Each row comes from the steps of one path. Every step used is in the known rows, and no mark comes twice. Write the path behind each row, first mark first.
Known rows:
momuduk, duki, leno, zudizo, kanu: [-27.0  -0.5 -69.6  -6.4  22.2 -20.1   1.3  11.4  17.4  -7.9  -8.8  -1.7
 -20.4  41.1  30.6   6.2  23.2 -19.0  13.2]
momuduk, duki, leno, zudizo: [-34.1   7.5 -56.1  20.7  15.0   7.6  -0.8  13.9  -8.9  -9.6 -20.4  11.6
 -26.8  21.1  20.4  13.0   3.3 -12.3   3.0]
netezap, leno, duki, momuduk, zudizo: [-27.8  19.3  15.7 -21.0  11.6  12.3 -59.2  -2.3  17.3  17.5 -36.6  39.6
  10.6 -60.3  14.5 -12.2 -17.3 -18.9 -14.9]
leno, zudizo, kanu: [ -7.8  28.1 -53.6 -38.9  28.8 -26.4 -32.2   9.6   0.0  16.5   6.4 -22.6
  21.4  -6.1 -15.6  13.2 -16.7  -7.5   1.4]
lifosor, kanu, duki, momuduk, zudizo: [-10.9  35.7 -15.0 -31.2  45.8  56.1   8.2 -37.8  18.5  35.5 -16.7  11.4
 -39.8   5.8  10.4  24.3  37.7  53.5  24.9]
netezap, leno, zudizo: [-40.8  26.2   0.2  -3.7   5.8 -31.8 -60.9   9.6 -27.4  10.8 -37.4  -0.4
  26.5 -53.4  -7.6  -3.2 -22.6 -11.2 -10.1]
netezap, leno, zudizo, kanu: [-32.2  17.2 -16.8 -37.0  14.3 -67.6 -58.7   7.9   5.7  11.8 -22.8 -15.4
  34.3 -29.5   5.3 -12.3   2.2 -19.1   1.9]
lifosor, leno, zudizo, kanu, duki, momuduk: [-64.0  23.4 -31.9  -1.3   6.6 -14.4 -28.3 -29.5 -18.0  34.8 -20.6 -35.9
  -0.2  -6.5  12.3 -35.5  36.5   8.9 -15.1]
netezap, leno: [-18.3   1.5  23.7 -28.1  10.9 -29.0 -66.1  16.1 -13.3   9.4 -55.7  10.7
  35.0 -25.0 -19.7 -16.6 -14.3   1.7  -7.1]
leno, zudizo, kanu, duki: [-12.7  13.4 -62.4 -25.1  21.2  13.5 -10.4 -17.7   6.0  14.5  14.7 -29.8
  -6.3  -0.6  -6.6  23.1  16.5  13.6  12.6]
lifosor, kanu, duki, momuduk, zudizo, leno, guniki: [ 12.3  18.6   6.5 -45.0  14.6  31.4  21.9 -69.3  25.1  23.1 -30.5   7.5
 -20.5  13.5  21.7   8.8  49.1  40.1  23.7]
lifosor, leno, zudizo: [-50.8  30.0 -19.6  22.5  -9.7 -14.6 -49.5 -12.3 -61.5  38.2 -43.3 -23.8
  16.7 -20.6 -28.6 -24.3 -17.4  -3.7 -25.6]
duki, leno: [-20.9   8.9   0.4 -12.4  21.8 -11.4 -44.4  17.8 -21.6  18.8 -47.7  13.1
  18.1   3.4  -1.5  -6.0  -4.8 -10.7 -32.7]
momuduk, zudizo, kanu, duki, leno, guniki: [ 15.7  14.2 -14.0 -51.6  16.6  13.1   1.5 -49.9  34.0  32.8  -6.2   2.9
 -15.9   6.0  14.3  22.0  10.1 -14.2  20.6]
zudizo, kanu, duki, leno, guniki: [ 31.1 -21.7 -33.7 -62.6  11.3   5.1   4.2 -38.3  37.6  12.1 -15.2 -22.1
   2.7  46.1  27.8   4.7  60.8  19.2   4.4]
momuduk, duki, leno: [-16.0 -13.1 -37.5   0.5  19.5  11.0  -4.1  18.6   2.5  -9.6 -35.0  20.1
 -20.3  43.7  11.0   2.6  10.7  -2.8   6.3]
momuduk, duki: [  8.2 -13.5 -40.1 -11.5  22.8  37.0  -1.1  20.7   1.4 -12.5 -23.1  18.7
 -16.3  40.9 -24.8  14.1 -14.9  20.9  26.1]
lifosor, momuduk, zudizo: [ -6.1  28.1 -12.1 -26.9  73.5   3.5 -38.3  23.0   8.9  38.2 -30.3  45.0
 -48.3 -41.3 -27.7  74.1 -31.5  29.3  -2.7]
kanu, duki, leno, guniki: [ 19.0 -10.6  -9.0  -6.2  -9.8  70.2  10.9 -47.7 -11.4   9.4 -38.0   1.1
 -17.0  10.9  21.9  21.4  37.1  35.4 -15.6]

Write each row's path:
[-50.5  36.8  50.0 -31.9  36.2 -13.1 -37.3   2.4   5.1  13.6 -30.1  38.4
  18.2 -45.8 -10.2 -27.9 -40.5 -26.1  -9.6] -> duki, momuduk, zudizo, leno
[-14.2  18.3 -47.3  -6.1  19.4  26.4   4.1 -42.7  -3.7  31.9 -24.3 -16.7
 -33.8  24.4  21.1  28.8  65.4  41.0  10.1] -> lifosor, kanu, duki, leno, zudizo
[ -3.8  -5.0  -8.7 -27.3  41.3 -17.1 -40.5  -4.8  25.6  28.7 -37.4  41.8
 -38.8 -32.6 -24.2  50.8  -6.8   0.9  -3.6] -> lifosor, momuduk, zudizo, leno, duki
[-20.2  11.9   2.5 -47.4  18.5 -15.0 -57.5  -3.9  43.3  17.9 -25.5  27.4
  16.3 -40.4  24.5 -19.6   1.9 -25.2  -5.3] -> netezap, leno, duki, momuduk, zudizo, kanu
[-29.8  52.0  11.9 -59.9  64.3  -4.6 -31.5  17.9  31.5  25.4  -3.2  30.1
   8.1 -30.9   5.6  -8.1 -32.8 -10.0  -0.3] -> duki, momuduk, zudizo, kanu
[-35.2  25.4 -40.4 -19.5  24.0 -50.2 -37.8   9.3  -2.7  19.1 -15.0 -14.4
  16.9  -2.0  23.4  -1.9  11.2 -30.8 -24.2] -> duki, leno, zudizo, kanu
[-30.5  28.7 -50.9 -26.5  34.5  17.4  -8.7 -10.2  13.0  11.4  17.5 -19.9
  -7.3 -15.8  14.0  14.0  18.3  17.1   2.6] -> leno, zudizo, kanu, duki, momuduk
[-28.9   7.4 -10.3   2.5  -5.4  28.7 -49.1 -14.3 -21.2  33.5 -49.8   8.1
  11.9 -10.6  -5.5 -40.9   4.1   6.2 -40.6] -> lifosor, leno, duki, momuduk
[-40.8   6.4 -32.7  25.0   5.3  54.3  -6.4 -29.9 -24.9  15.2 -18.6  -9.2
 -31.2 -12.1  13.6  23.4  33.1  18.9 -14.5] -> kanu, duki, leno, zudizo
[ 25.2 -10.9 -32.5 -11.0   0.8  24.2  16.7  -4.2   4.8 -15.2 -40.6  21.2
 -12.8  44.6  29.4  12.1   7.9   4.5   2.2] -> momuduk, duki, leno, guniki
[  8.9  12.0 -21.3 -21.8  20.8  71.5 -34.4  11.2  10.4   9.0 -18.3  36.7
   7.9 -24.0  -3.1   3.0 -21.1  15.0 -30.9] -> leno, duki, momuduk
[  4.4  23.8 -26.4 -45.3  32.2  45.3 -30.9  -3.8  41.8  24.6   1.5  34.7
  -1.9 -24.8   6.0   6.1 -20.7 -14.7  -9.3] -> leno, duki, momuduk, zudizo, kanu
[ 12.2 -44.0   2.2 -29.0 -24.1 -12.4 -44.3 -23.6   4.5  -2.0 -45.4   8.5
  38.3  13.4 -41.6 -27.5   1.7 -26.3  -9.7] -> zudizo, leno, duki
[-16.9  11.7 -18.5 -42.3  31.9   2.3 -14.8 -32.2  33.2  37.5  -3.1   1.2
 -21.8   5.1   0.4  15.0  12.3 -19.7  23.7] -> momuduk, zudizo, kanu, duki, leno
[-20.2  17.4   1.9 -35.4  30.4  20.3   5.6 -51.8  23.1  27.5 -27.0   6.1
 -26.3  12.9   7.3   1.0  51.7  34.9  26.7] -> lifosor, kanu, duki, momuduk, zudizo, leno
[-25.8   9.6   1.0  -9.6  33.6  88.6  -4.0 -11.4  -2.4   7.2 -16.8  14.0
 -22.0 -15.1   0.3   8.4  18.4  57.4  -6.9] -> kanu, duki, momuduk
[ -8.8 -25.4  16.0 -31.4  -7.9  -7.5 -41.4 -13.8  13.3  -6.1 -41.1  21.2
  37.3  -5.6 -16.2 -39.9   3.5 -21.2 -22.2] -> zudizo, leno, duki, momuduk
